Each row comes from the steps of one walk. Every step used is in the known rows, and no mark comes twice. Write the walk behind each row, first mark first.
Known rows:
lobi, fomil, kipog: -5	8	-2	5	-10	-13	7	4	-4	1	2	-25	4	-2	27	-7	6	-14	6	6	5	-18	13	-8	-3	-3	0	7
kipog, pilab, lobi, fomil: -1	2	-9	3	-6	17	10	14	-7	-6	2	-15	-7	-3	25	-2	8	-15	5	6	6	-18	12	-15	0	9	-10	-2
goluz, fomil: -11	5	-5	-7	-10	-3	-8	10	-2	0	11	-14	-4	-1	18	-7	5	-8	6	8	5	-12	14	-13	1	0	6	0
lobi, fomil, fizup: 0	7	1	4	-11	11	0	5	-3	-6	10	-20	-5	0	21	-11	6	-11	3	10	10	-14	13	-10	0	-6	-1	8
pilab, kipog, fomil: 0	15	-5	-10	-10	-5	5	9	-2	2	1	-5	12	-4	18	-13	6	-8	3	7	5	-13	15	-11	-2	-1	1	-7
goluz, pilab, lobi, fomil: -1	2	-4	1	-2	6	9	13	-5	-6	15	-28	-7	0	27	-4	10	-13	2	8	8	-15	12	-15	-1	7	-10	0
pilab, lobi, fomil, fizup: 2	6	-4	9	-7	18	7	8	-5	-8	4	-25	-7	-2	27	-13	5	-8	3	9	10	-12	14	-12	3	-4	-9	2
lobi, fomil, kipog, pilab, sanuli, zere: 10	-6	-9	-8	-4	0	24	11	-8	-2	-2	-15	7	1	38	4	5	-19	1	9	-1	-23	13	-14	-5	0	-5	4
goluz, fomil, kipog: -10	7	-6	0	-7	-13	-1	8	-1	5	1	-21	0	-3	24	-7	5	-10	7	7	2	-13	13	-11	-5	-7	7	3
fizup, fomil, kipog, pilab, sanuli, zere: 2	-9	-11	-13	-4	1	26	13	-7	4	2	-11	21	0	37	6	6	-12	5	10	1	-21	11	-14	-11	-4	-10	0
zere, sanuli, pilab, lobi, fomil, goluz: 4	1	-2	16	-17	13	20	10	-9	-6	-7	-24	-21	3	36	-1	8	-7	1	8	1	-12	12	-6	17	3	-14	-12
lobi, fomil: -4	5	0	-1	-14	-2	0	5	-5	-3	11	-18	-1	1	20	-6	5	-11	5	8	8	-17	14	-10	2	4	-1	5
lobi, fomil, goluz, pilab, sanuli: 4	-1	2	-7	-5	4	18	15	-6	-5	14	-16	-16	8	33	1	9	-12	-2	10	2	-12	13	-14	1	-4	-15	-5
zere, sanuli, pilab, kipog, fomil: 7	16	-3	1	-14	-9	9	9	-4	-1	-5	-7	5	-1	21	-8	9	-10	-1	9	1	-14	14	-6	11	-1	0	-13
fomil, kipog: -7	17	-8	2	-10	-14	4	7	-2	4	4	-13	10	1	21	-5	5	-9	7	6	8	-15	10	-8	-7	-8	1	3
pilab, sanuli: 1	12	-5	-11	-11	-9	5	13	-5	-6	11	2	4	9	21	-5	5	-4	3	6	5	-12	13	-13	5	-6	-6	-4
goluz, pilab, lobi: -4	9	-9	-2	-2	4	6	16	-3	-3	16	-16	-1	4	21	-3	10	-8	3	8	11	-12	9	-16	-5	2	-9	-5
zere, sanuli, pilab, lobi: 2	13	-8	10	-14	0	7	12	-6	-6	0	-12	-4	5	24	-2	8	-5	2	7	5	-12	9	-7	14	2	-8	-12
lobi, fomil, kipog, pilab, sanuli: 6	7	-6	-3	-2	-6	16	12	-6	-4	-3	-11	-1	0	32	0	7	-19	4	6	-1	-21	13	-14	-2	-6	-8	2
sanuli, pilab, kipog, fomil, fizup: 4	13	-5	5	-7	11	8	9	0	-1	0	-7	4	-5	16	-13	10	-10	-1	12	7	-11	16	-4	-3	-10	0	-10
zere, sanuli, pilab, lobi, fomil, duzi: 4	6	-4	25	-12	-2	11	14	-8	-1	-5	-32	-9	4	23	-9	7	-10	-1	9	2	-13	12	-5	12	5	-8	-7
kipog, fomil, fizup: -6	14	-2	-9	-7	18	2	8	1	-1	7	-11	7	-4	14	-14	3	-11	3	9	12	-10	14	-11	-5	-10	2	-4
fomil, fizup: -2	14	-4	1	-11	9	-2	8	-1	-3	11	-9	3	2	14	-9	5	-6	4	10	12	-11	10	-10	-3	-11	0	3
kipog, fomil, goluz: -11	7	-2	-13	-13	17	11	11	-1	4	1	-9	0	0	20	-6	2	-9	4	7	8	-9	13	-10	-4	-3	-2	-12
fizup, fomil, goluz, pilab: -10	-5	1	-5	-9	12	14	13	-3	5	19	-20	1	3	25	2	10	-6	4	11	9	-10	8	-12	-11	-2	-12	-4
zere, sanuli, pilab: 1	13	-3	6	-18	-6	1	8	-5	-4	6	-7	0	6	17	-1	9	-8	2	8	5	-14	9	-5	12	-1	0	-6
goluz, fomil, fizup: -5	6	-3	-2	-7	8	-8	9	0	-2	10	-16	-7	-3	18	-11	5	-7	4	10	7	-9	14	-13	-1	-11	6	3

Which walk is each row?
-3	7	-7	10	-7	-5	14	7	-5	-1	-5	-29	0	-3	34	-8	6	-11	6	5	5	-16	13	-11	0	-1	-8	2
pilab, lobi, fomil, kipog
2	10	-4	-14	-2	-8	7	16	-4	-5	20	-4	1	9	21	-1	9	-10	0	9	6	-12	10	-16	-1	-5	-9	-4
goluz, pilab, sanuli
3	4	-2	7	1	18	7	12	-4	-8	13	-30	-11	-1	28	-9	10	-13	0	11	10	-12	12	-15	-3	-4	-11	3
goluz, pilab, lobi, fomil, fizup
1	-1	-1	-1	-8	1	19	12	-4	6	12	-17	2	0	29	-1	14	-3	1	12	5	-11	9	-12	-11	-4	-13	-5
fizup, fomil, goluz, pilab, kipog
-1	4	-10	11	-3	14	10	20	-6	2	-2	-22	-6	-1	18	-6	6	-15	2	8	6	-16	11	-13	-5	8	-8	-2
kipog, pilab, lobi, fomil, duzi
-2	8	-6	4	-6	0	9	9	-5	1	-2	-18	1	-4	25	0	8	-21	6	7	4	-22	11	-11	-8	-1	-1	6
lobi, fomil, kipog, pilab
5	11	-8	8	-15	-10	5	10	-4	0	5	-2	4	3	16	-5	12	-6	1	10	5	-14	13	-3	3	0	-3	-5
sanuli, pilab, kipog
-2	6	-5	8	2	-5	14	11	-4	-1	5	-34	-4	-3	34	-4	10	-16	3	7	6	-16	11	-14	-8	0	-9	3
goluz, pilab, lobi, fomil, kipog
-12	-2	-1	-3	-18	11	12	9	-4	5	8	-15	4	2	25	-2	6	-1	7	9	8	-10	10	-9	-5	-3	-10	-5
fizup, fomil, goluz
4	-6	-13	-15	0	-3	16	16	-5	3	-3	-11	3	-1	37	4	5	-16	3	10	-4	-18	14	-17	-7	-4	1	-1
goluz, fomil, kipog, pilab, sanuli, zere
12	17	-5	11	-18	-18	6	8	-6	-3	0	-5	2	4	22	-4	12	-5	0	9	1	-15	10	-5	12	-2	-2	-7
zere, sanuli, pilab, kipog
-5	1	1	1	-17	9	10	7	-5	-1	5	-18	-10	2	26	-3	5	-9	3	8	6	-13	13	-8	0	1	-7	-1
lobi, fomil, goluz
1	14	-3	-11	-1	-3	7	13	-1	2	11	-10	7	-3	18	-8	10	-13	-1	10	7	-13	13	-15	-9	0	-1	-6
goluz, pilab, kipog, fomil
-10	7	-5	3	-8	-7	-7	14	-1	8	8	-21	-4	2	11	-12	4	-7	3	9	4	-9	13	-11	-4	-1	8	0
goluz, fomil, duzi
0	6	-10	-9	1	-9	7	17	-4	0	-2	-7	-5	-1	30	0	7	-15	5	6	-3	-15	13	-17	-4	-10	-1	-3
goluz, fomil, kipog, pilab, sanuli
-8	5	-10	-3	-2	-3	1	13	-2	5	-2	-14	-3	-5	22	0	8	-17	7	7	1	-17	11	-15	-10	-4	6	1
goluz, fomil, kipog, pilab
6	16	-2	-6	2	7	8	12	1	0	10	-14	4	-5	19	-13	10	-14	-2	12	9	-11	13	-14	-12	-11	-2	-3
goluz, pilab, kipog, fomil, fizup
-4	-1	-4	4	-13	16	17	11	-6	-3	-2	-23	-14	1	32	-5	5	-5	3	7	5	-11	14	-11	4	3	-14	-6
pilab, lobi, fomil, goluz
-3	0	-7	13	-11	10	9	10	-7	-6	5	-21	-8	1	24	-5	9	-11	3	8	7	-16	15	-5	8	8	-10	-6
sanuli, pilab, lobi, fomil
-9	3	-7	-1	-6	2	11	10	-3	7	3	-15	15	-4	23	2	9	-13	9	8	6	-19	8	-12	-14	-4	-5	2
fizup, fomil, kipog, pilab
-1	-2	-7	4	-9	27	19	16	-7	-3	-4	-17	-16	-2	31	1	8	-13	4	7	5	-14	11	-14	-1	6	-15	-7
kipog, pilab, lobi, fomil, goluz
-4	4	-5	3	-10	6	6	9	-6	-6	4	-22	-4	0	27	-8	5	-8	5	6	7	-15	14	-12	5	6	-9	-1
pilab, lobi, fomil
6	12	-3	0	-8	-3	14	14	-3	4	10	-9	-6	4	25	-1	12	-6	-1	11	5	-10	9	-11	-9	-5	-8	-5
fomil, goluz, pilab, kipog
-4	-1	3	-1	-9	10	12	11	-4	-1	15	-24	-13	3	26	1	10	-14	1	10	7	-13	11	-11	-6	2	-8	0
lobi, fomil, goluz, pilab
-4	14	-10	0	-6	-2	6	12	-2	4	0	-7	7	-1	19	1	8	-16	7	7	7	-18	8	-11	-12	-4	0	1
fomil, kipog, pilab
2	14	-11	-7	-2	-8	14	16	-5	-1	-1	1	6	3	26	2	8	-14	4	6	2	-17	10	-14	-5	-10	-7	-3
fomil, kipog, pilab, sanuli
-9	5	-5	-10	-1	26	19	18	-1	2	5	-18	-6	-1	27	-3	7	-11	1	8	9	-7	12	-15	-10	0	-12	-17
kipog, fomil, goluz, pilab, lobi
5	15	-5	-2	-5	-13	4	13	-3	1	16	-8	4	2	19	-4	13	-8	0	10	7	-14	10	-13	-7	-1	-4	0
goluz, pilab, kipog
-1	6	-5	2	-13	10	18	12	-2	5	-5	-4	-2	-2	21	-5	9	-8	0	9	3	-10	15	-2	-1	-2	-5	-18
sanuli, pilab, kipog, fomil, goluz
1	10	-6	0	-10	0	8	10	-2	2	0	-3	7	-3	16	-9	10	-11	1	9	6	-14	16	-4	1	1	0	-12
sanuli, pilab, kipog, fomil
2	-5	-3	-27	-3	18	28	17	-4	1	10	-11	3	6	33	3	4	-13	-3	11	4	-11	14	-15	-8	-2	-8	-14
kipog, fomil, goluz, pilab, sanuli, zere
